In the rows, 128 means zero.
Known rows, with every way that one mark hangs from another:
{k_696 {k_759 {k_666 k_95} {k_948 k_795}} k_914}: [ 85 133 138 141 155 197  87  93 154  80 103 132 227 135 124 115 107 128
 229 174 116 221 113  97 103 159 137  83 172 114 187 104 162  82 153  83
 149  74  59 107  59]
{k_482 k_704}: [126 114 128 122 133  97 110 136 128 137 127 139 146 124 115 147 118 122
 124 130 139 105 148 132 144 107 118 115 104 136 125 105 149 121 142 127
 134 115 113 118 123]
{k_470 {k_603 {k_176 k_260}}}: [ 88 171 135 138 165 178 131 164 130 100  54 143 154 149 119 112 161 101
 108 120 175  93 143 150 146 130 145 180 161 117 132 117  83 185 156 104
 135 129 140 153 128]
{k_759 k_666 k_696 k_948}: [167 149 102 148  96 170 100 112 130  84 150 171 183 109 145  88  87 135
 128 154 116 140 114 122 136 109 152 127 132 158 104 132 155 134 155  90
 159 117  91 109 102]
{k_945 {k_505 k_220} {k_948 k_795}}: [ 69 147 155  93  90 181 133 147 114 105 105 104 194  88 120 127 143 131
 107 117 144 211 103 135 171 150  92  99 161 121 220 100  98 130 128 118
 145 146 121 102 114]
{k_603 {k_176 {k_260 k_370} {k_948 k_795}}}: [ 71 120 131 175 133 209 130  88 134  94  29 123 206 148 114 109 152 112
  98 143 159 132 120 179 172 114 147 139 139 134 133 148  82 167 141  84
 158 112 111 117  80]
{k_599 {k_948 k_795}}: [ 94 154 134 136  77 165 101 128 127 121 104 127 169 115 122 122 132 124
 145 117 140 161 124 147 114 136 117 101 124 106 158 129 133 145 147 120
 124 123  84 101  86]
{k_599 k_948}: [122 131 125 118 101 129  99 131 132 116 128 139 137 136 122 128 135 117
 155 112 131 131 131 128  92 132 135 111 121 119 121 123 138 137 142 112
 144 119 102  99 116]
{k_945 k_505 {k_948 k_795}}: [ 69 153 147 120 125 170 100 166 113 120 100  99 151  67 119 132 141 122
 117 130 147 187 103 145 171 144 100  95 158 104 166  91 111 138 118 130
 175 128 115 105  95]
{k_795 k_948}: [145 117 114 112 126 131 127 124 146 132 104 120 103 131 145 152 146 135
 105 127 138 114 148 139 152 123 117 119 117 140 123 116 112 104 111 153
 137 119 135 128 124]
{k_666 k_95}: [122 120 127 122 141 139 119 149 126 168 106 132 153 109 117 129 118  92
 162 129 111 142 140 111 134 125 111 137 122  98 151 124 120 123 109 147
 139  88 114 116 128]
{k_603 k_176 k_759}: [ 51 128 136 140 190 159 154 147 152 110  99 133 156 133  95 168 147 116
 117 129 137  91 143 123 131 142 153 153 121 106 106 121  91 134 127 141
 156 149 109 124 102]
{k_603 {k_176 {k_260 k_370}}}: [106 126 127 170 161 164 112 112 123 104  56 136 165 144 121 111 150 117
  85 131 163 102 117 148 154 116 152 139 138 145 110 129  87 172 135 120
 150 122 128 129 110]
{k_603 {k_176 k_260}}: [107 127 130 165 159 165 127 146 139 103  75 139 162 144 117 133 147 110
 112 133 155 115 134 139 143 135 148 161 140 129 113 118  95 165 140 118
 139 147 137 141 126]
{k_470 k_603}: [115 169 132 105 134 139 128 146 120 118 104 133 117 131 132 110 144 118
 125 118 142 105 139 141 128 124 128 144 150 116 150 129 116 145 142 114
 122 106 130 142 135]
{k_260 {k_176 k_948} k_370 k_482}: [ 97 112 126  89 132 146 116  66 109 124  87  97 108 155 128 101 129 157
 107 103 118  81 122 157 135 146 130 108 133 191  77 154  87 128 133 119
 195 112 148 114  73]
{k_759 k_666}: [143 138 113 123 137 156 113 113 140 103 122 138 133 126 142 119 104 148
 140 144 142 138 122 102 118 143 137 121 127 144 139 129 114 130 141 111
 138 134 128 121  86]
{k_260 {k_176 {k_948 k_795}} {k_482 k_704}}: [ 65 124 129 100 110 154 119 106 122 139  77  97 153 130 114 132 105 148
 127 109 125  96 150 175 164 146  96 107 121 165 110 128 105 128 156 126
 174 132 117 122  56]
{k_176 {k_260 k_370 {k_482 k_704}} {k_948 k_795}}: [ 72  80 128 124 117 173 105  95 122 121  35 107 226 135 134  99 121 121
 108 129 172 111 121 187 171 115 123 115 107 168 100 116  99 143 170 112
 147 102 122 111  74]
{k_505 k_945}: [111 131 123  90  89 141 169 106 121 123 131 142 151 132 134 126 127 140
 106 111 135 131 157 117 131 137 128 127 129 140 159 149 104 139 139 128
 121 125 139 131 147]
{k_470 {k_603 k_176}}: [ 83 177 135 135 160 160 135 154 112 104  80 139 125 138 107 143 159 119
 113 112 143  82 152 145 143 124 136 166 132 112 149 128  92 158 146 118
 137 120 119 134 124]
{k_914 {k_696 {k_759 {k_666 k_95} k_948}}}: [132 122 129 106 180 179  77  91 132 124 120 161 205 112 116 128 111 100
 227 176 115 181 133  95  99 118 124 118 132 121 162 127 225 108 133 118
 175  61  67  74 100]
{k_176 {k_260 k_370 {k_482 k_704}}}: [ 98  84 123 118 146 126  89 119 108 131  67 121 185 133 142 101 119 125
 100 119 179  77 122 149 153 120 131 116 110 180  79  93 104 148 167 150
 137 108 143 118 106]
{k_505 {k_945 k_948}}: [110 143 136  65 108 147 168 130 105 101 131 136 154 125 126 132 130 128
  94 117 144 148 134 139 135 152 121 104 128 129 156 116 111 128 137 137
 147 143 151 131 151]
{k_696 {k_759 k_666} k_914}: [118 122 145 123 165 123 116  98 163  55 135 127 147 169 134 120 138 162
 174 168 145 177 118  86  92 156 148  86 167 164 141  91 146  79 158  82
 133 117 113 129  81]
{k_759 k_696}: [139 140 122 150  84 118 137 150 111 122 145 145 143 110 136  99 122 118
  94 136 116 123 123 136 160  99 121 140 122 147 111 125 138 131 135 128
 127 123 108 130 139]
{k_505 k_220 k_795 k_945}: [ 62 122 138  74  70 163 231  81 100  98 147 144 203 139 130 137 134 151
  85  88 143 155 152  93 101 136 120 152 148 169 246 165  76 147 167 114
  74 157 136  92 160]
{k_914 {k_696 {k_759 k_666}}}: [131 137 140 106 164 137 102  94 134 103 128 145 149 128 130 132 132 137
 164 177 150 163 130 104 110 122 121 115 128 151 152 123 198 115 150 119
 135 107  98  95  96]
{k_260 {k_176 {k_948 k_795}}}: [ 97 155 134 117  91 169 139  91 138 126  97 109 125 141 113 112 123 143
 128 132 111 148 139 168 152 141 109 116 159 137 143 168 110 138 131  94
 168 129 119 138  73]
{k_505 k_220 {k_795 k_948} k_945}: [ 78 111 124  60  62 167 235  75 117  98 122 137 179 140 146 156 153 154
  64  90 151 139 169 100 120 127 112 141 140 179 235 158  59 125 151 136
  80 150 142  90 163]
{k_505 k_795 k_945}: [ 68 130 130 103 107 156 205  97  98 108 145 140 165 123 131 138 131 142
  95 102 146 135 151 109 101 127 128 144 146 153 194 163  93 157 149 121
  97 140 132  97 142]
{k_603 k_176 {k_759 k_696 k_948}}: [ 74 140 121 162 147 174 144 144 138  93 131 165 197 119  99 136 125 101
 107 133 114  92 134 145 145 114 162 159 126 120  71 123 129 137 141 117
 176 137  72 109 116]
{k_176 {k_260 k_370 k_482} {k_948 k_795}}: [ 79  94 130 131 117 205 118  86 119 115  36  99 209 144 152  80 128 121
 115 129 160 134 100 182 152 131 133 126 131 161 109 140  80 154 156 112
 144 112 136 121  78]
{k_696 k_914}: [143 133 146 129 126 122 130 126 133 110 128 114 117 150 129 126 138 138
 157 122 131 138 122 115 102 131 135 109 149 155 138 108 122 104 130  96
 128 128 126 143 111]
{k_603 k_759}: [ 79 120 135 106 161 141 158 137 154 124 128 126 145 128 117 143 131 115
 132 139 143 116 135 119 117 143 146 135 130 112  98 125 113 120 129 143
 144 136 122 130 113]
{k_176 {k_260 k_370}}: [133 121 125 133 133 145 113 101 127 123  85 130 158 141 147  79 137 117
  93 141 164 123 110 136 143 111 143 124 149 154 108 126 110 156 137 119
 136 109 144 136 119]
{k_95 k_666}: [129 126 136 137 148 117 141 121 136 107 111 134 129 132 150 122 123 153
 145 138 137 118 116 111 106 103 133 108 114 136 148 106 102 116 129 105
 154 149 144 129  96]
{k_176 {k_260 k_370} k_948}: [138  95 122 122 130 157 130  79 145 108  80 129 168 164 135  82 149 108
 117 150 154 132 116 151 137 108 154 134 149 154  94 144 111 147 133  76
 167  95 148 125 117]
{k_696 k_759 k_914}: [101 109 154 129 152  96 135 110 149  78 138 114 140 172 125 131 162 138
 161 152 132 165 126 109 105 147 140  92 171 146 136  90 155  79 147 100
 126 110 115 132 120]
{k_505 k_220 k_945}: [106 123 135  62  52 148 197  88 125 114 140 144 187 150 132 123 131 148
  94  93 132 148 156 100 126 145 118 137 133 157 212 156  90 136 154 121
  93 144 141 121 171]

Rows:
[125 158 105 170  85 218  97 132 121 125 109 164 234  77 139  87  68 102
 153 156 101 177 114 127 161 112 116 130 123 111 164 132 148 136 141 117
 151  85  53 103  76]	{k_759 {k_666 k_95} k_696 {k_948 k_795}}
[113 118 115 126 164 152  90  77 163  57 149 158 183 151 132 116 116 145
 172 167 127 169 120 106 102 152 164 102 157 139 116 127 182 108 162  91
 157 110  97  98 103]	{k_696 {k_759 k_666 k_948}}
[160 142 133 154  82 143 123 124 122  86 163 143 162 132 136  98 118 126
 146 136 109 140 114 136 118 102 146 120 155 168 108 109 158 107 145  76
 152 114  86 130 126]	{k_759 {k_696 k_914} k_948}
[ 38 142 142 101 190 182 176 139 158  93  72 136 149 158  88 154 175  94
 136 125 146  80 159 148 127 132 165 183 139  93 106 138  82 140 144  86
 182 118 116 125 104]	{k_470 {k_603 {k_176 k_948} k_759}}
[ 61 134 149  56  94 173 233 104  81  79 147 140 204 135 121 142 137 138
  75  95 156 173 126 114 100 147 115 123 139 160 243 134  79 128 160 124
 100 175 143  90 163]	{k_505 k_220 k_795 {k_945 k_948}}
[ 57 140 135 161 145 151 166 165 136 108 120 150 166 116 104 143 143 104
  78 138 128  90 141 129 163 120 146 163 113 118  86 116 101 139 132 144
 152 145  88 124 108]	{k_603 k_176 {k_759 k_696}}
[ 73  94 122  92 109 155 165 115 129 108 113 110 148 104 140 154 174 150
  93  97 150 158 146  83 141 119 109 142 168 170 211 130  72 132 124 118
 126 138 130  65 130]	{k_945 {k_505 k_220 {k_795 k_948}}}
[ 65 138 123 134 202 184 140 131 161  84  91 146 161 131 106 163 120 134
 131 144 152 106 136  99 120 156 163 152 114 120 111 123  88 137 141 125
 164 157 109 115  59]	{k_603 k_176 {k_759 k_666}}
[104  58 123 102 146 140 103  95 129 122  61 122 195 156 135  99 128 117
 119 125 166  86 127 164 149 111 141 125 108 183  69 107 106 133 164 104
 170  97 147 105  99]	{k_176 {k_260 k_370 {k_482 k_704}} k_948}
[ 76 130 154 152 123 160 115  86 145  72 129 116 198 156 122 120 138 142
 183 152 122 198 111 149 108 144 143  81 184 131 156 106 174  89 159  82
 129 110  71 123 100]	{k_696 {k_759 {k_948 k_795}} k_914}
[106  69 124 107 145 171 126  87 128 111  59 111 177 162 145  82 143 117
 125 124 154 111 107 159 133 130 151 136 131 173  74 133  86 143 150 107
 163 109 158 114 104]	{k_176 {k_260 k_370 k_482} k_948}
[ 30  73 133 114 207 202 169 140 169  91  47 119 200 167 109 141 151  96
 145 124 164  97 134 151 123 163 172 181 125 131  43 120  57 148 152 110
 184 159 146 121  90]	{k_603 {k_176 {k_260 k_482} k_948} k_759}
[ 51 120 152  88 135 158 171 142  97  84 139 114 173  96 114 140 159 131
 105 101 151 190 108 100 118 133 115 127 171 145 215 109  89 135 137 105
 143 158 136  68 131]	{k_945 {k_505 k_220 k_795} k_948}
[132 119 130 124 158 149  95  76 166  45 144 142 175 170 132 116 125 156
 197 167 131 185 115  97  76 156 169  80 178 162 130  99 172  82 169  56
 161 110  93 113  86]	{k_696 {k_759 k_666 k_948} k_914}
[ 76 163 159  59  45 194 200 112 101  98 112 132 224 123 126 129 122 141
  79 108 147 189 123 149 151 156  94  98 130 132 248 130  89 126 156 134
 100 164 136 125 144]	{k_505 k_220 {k_945 {k_948 k_795}}}
[ 45 144 157 166 117 193 182 138 150  77  93 119 199 139  96 139 150 110
 124 146 124 132 131 153 157 112 144 146 136 131 119 118  91 108 141  72
 164 137  66 126  61]	{k_603 {k_176 {k_948 k_795}} {k_759 {k_696 k_914}}}
[104 115 130 141 103 193 128  78 138 115  55 118 197 145 137  81 139 113
 114 153 157 156 109 175 160 109 134 123 150 140 134 152 108 153 139  83
 139  96 124 128  89]	{k_176 {k_260 k_370} {k_948 k_795}}
[110 159 137 126 138 202  84  71 130  93 120 145 219 115 128 122 110 137
 186 176 137 193 122 142 112 119 121 101 143 136 176 135 215 122 160 104
 140 104  56  82  74]	{k_914 {k_696 {k_759 k_666 {k_948 k_795}}}}
[ 72  96 120 117 213 228 144 138 194 105  41 157 219 149 101 139 125  70
 182 170 155 136 143 100 124 149 167 184 130  95 108 123  74 146 134  87
 207 109 119 120  60]	{k_603 {k_176 k_260 k_948} {k_759 {k_666 k_95}}}
[107 138 147  40  72 162 200 108 108  92 139 141 190 142 124 136 134 138
  83 105 143 167 134 123 129 156 114 109 132 149 210 121  99 119 149 129
 119 159 155 121 171]	{k_505 k_220 {k_945 k_948}}
[176 154 122 147  91 165 106 109 133  64 152 155 174 133 145  85  94 142
 157 150 123 153 108 111 107 113 157 109 151 183 116 109 150 113 158  55
 160 122  87 124  86]	{k_759 k_666 {k_696 k_914} k_948}
[ 92  91 122 114 149 110  89 114  96 139  90 115 158 122 131 128 113 145
 100 104 150  61 127 147 150 117 124 100  85 175  98  98 120 119 152 165
 139 102 124  97 102]	{k_260 k_370 {k_482 k_704}}
[111 115 140 117 178 136 103 119 158  93 115 131 166 150 129 124 128 124
 209 169 130 189 124  62  96 155 133  94 153 131 167  88 143  76 139 102
 146  76 101 119  77]	{k_696 {k_759 {k_666 k_95}} k_914}
[101 148 136 121 154 215  74  89 129 130  99 151 239  95 118 127 100 102
 217 180 119 205 124 120 118 117 105 108 135 103 197 132 215 116 140 126
 151  62  43  73  74]	{k_914 {k_696 {k_759 {k_666 k_95} {k_948 k_795}}}}
[169 155 130 146  88 140 123 126 129  77 140 143 144 130 151  91 110 146
 133 151 133 146 110  98 126 119 134 111 135 185 131 102 119 111 151  81
 136 132 104 134  79]	{k_759 k_666 {k_696 k_914}}
[ 92 141 139 145 135 186  95  79 161  45 119 131 209 154 135 112 116 161
 195 168 135 208 108 120  98 160 149  73 178 150 166 107 167  90 174  66
 140 116  73 114  57]	{k_696 {k_759 k_666 {k_948 k_795}} k_914}
[175 143 119 144 108 177  99 127 132 101 130 161 195 113 133  87  84 113
 187 153 103 165 113  92 113 112 142 122 142 152 140 104 146 110 139  75
 175  81  74 111  80]	{k_759 {k_666 k_95} {k_696 k_914} k_948}
[146 128 104 118 150 189  85 111 143 124 113 160 185 110 129 118  79 110
 197 144 109 158 123  98 105 138 141 128 131 113 145 131 147 127 129 106
 176  86  95  98  90]	{k_759 {k_666 k_95} k_948}
[120 111 129 121 175 162  85  96 162  79 129 146 194 154 120 117 114 123
 231 170 113 192 121  77  79 154 153  92 170 127 151  96 172  78 145  78
 171  69  79 104  83]	{k_696 {k_759 {k_666 k_95} k_948} k_914}
[ 53 127 138 112 172 148 133 161  93  99 137 111 133  73 116 146 155 118
 115 120 153 169 105 118 126 127 121 117 169 129 168  98 105 141 119 115
 174 144 134  75 113]	{k_945 {k_505 k_795} k_948}
[ 70 135 135 104 109 183 134  99 116 130  78  88 138 138 127 114 113 149
 129 109 113 128 125 172 145 162 107 116 140 156 120 149  84 137 141 124
 165 143 132 127  57]	{k_260 {k_176 {k_948 k_795}} k_482}
[100 136 116 117 146 168 134 163 149 131 122 163 192  92 126 107  90  89
 144 164 126 131 130  76 145 127 133 150 111 112 115 114 113 120 131 143
 160  96  89 119  79]	{k_603 {k_759 {k_666 k_95} k_696}}
[ 82 137 122 146 139 189  89  76 154  62 119 145 216 131 132 116 105 151
 166 170 130 193 112 133 121 156 144  89 160 124 153 128 174 113 167  94
 138 113  77 103  75]	{k_696 {k_759 k_666 {k_948 k_795}}}
[ 28 200 134 167 126 224 150 159 122  87  84 158 223 105 100 114 137  94
  97 131 136  95 139 178 171 105 147 172 150  92 125 134 114 161 165 110
 149 125  50 124  96]	{k_470 {k_603 k_176 {k_759 k_696 {k_948 k_795}}}}
[ 65 139 141  79 126 161 206 123  78  93 140 138 168 116 120 143 131 127
  89 109 158 154 127 130 102 139 124 118 140 140 191 132  91 136 143 129
 130 152 144 102 138]	{k_505 k_795 {k_945 k_948}}
[ 84 117 112  82 101 155 197  96 115 109 119 134 141 119 150 157 148 147
  75 101 154 119 165 120 123 121 119 132 136 168 186 153  73 130 138 144
 111 134 139 101 140]	{k_505 {k_795 k_948} k_945}
[126 132 124 104 120 132 124  59 129 122 105 118  95 154 115  98 138 148
 105 132 111 101 132 145 144 124 133 108 157 169 100 167 112 132 124  91
 192  98 135 125  85]	{k_260 {k_176 k_948} k_370}
[120 161 109 144 111 214  93  91 137  92 107 144 193 110 140 114  83 149
 161 148 130 170 109 140 125 141 139 111 141 130 160 143 139 134 153  97
 144 135  87 109  61]	{k_759 k_666 {k_948 k_795}}
[ 79 117 150 147 145 155 187 139 155  71 112 133 163 161  95 143 160 107
 135 146 121 111 138 130 134 110 164 154 134 150  83 107  93  99 135  66
 183 134  90 125  89]	{k_603 {k_176 k_948} {k_759 {k_696 k_914}}}
[ 64 178 116 112 203 221 127 126 155  62  87 166 182 139 107 135 126 123
 155 133 155  88 143 125 104 151 182 166 151 107 114 132 100 152 168  86
 186 130  94 117  73]	{k_470 {k_603 k_176 {k_759 k_666 k_948}}}
[ 72 205 117 125 106 229 128 132 141  78 107 166 222  96 139  79  96 113
 122 156 149 128 122 147 147 118 147 145 153 117 132 137 124 147 179  90
 147 115  65 129  65]	{k_470 {k_603 {k_759 k_666 k_696 {k_948 k_795}}}}
[106 105 115 121 176 164  83  94 158  97 125 160 203 131 121 116 103 114
 203 170 111 181 127  89 107 146 147 108 149 105 140 117 177  99 146 109
 170  68  82  92 102]	{k_696 {k_759 {k_666 k_95} k_948}}
[ 22 124 141 151 158 206 170 123 162 104  69 119 190 137  89 167 149 106
 130 139 135 130 144 158 147 143 149 152 120  91 126 144  87 127 130 102
 162 142  90 112  73]	{k_603 {k_176 {k_948 k_795}} k_759}
[ 93 138 124 109 137 134 104  92  93 138  91 100 104 136 139  97 120 164
  86  97 128  75 119 142 141 153 119  99 138 187  87 137  83 142 139 167
 159 119 145 123  77]	{k_260 k_176 k_370 k_482}
[ 78 118 116 137 170 198 154 150 160 104  87 166 201 116  94 139 116  78
 146 168 112 125 143  97 157 119 149 176  99 107 109 128  93 121 125 103
 206  99  78  98  60]	{k_603 {k_176 k_948} {k_759 {k_666 k_95} k_696}}
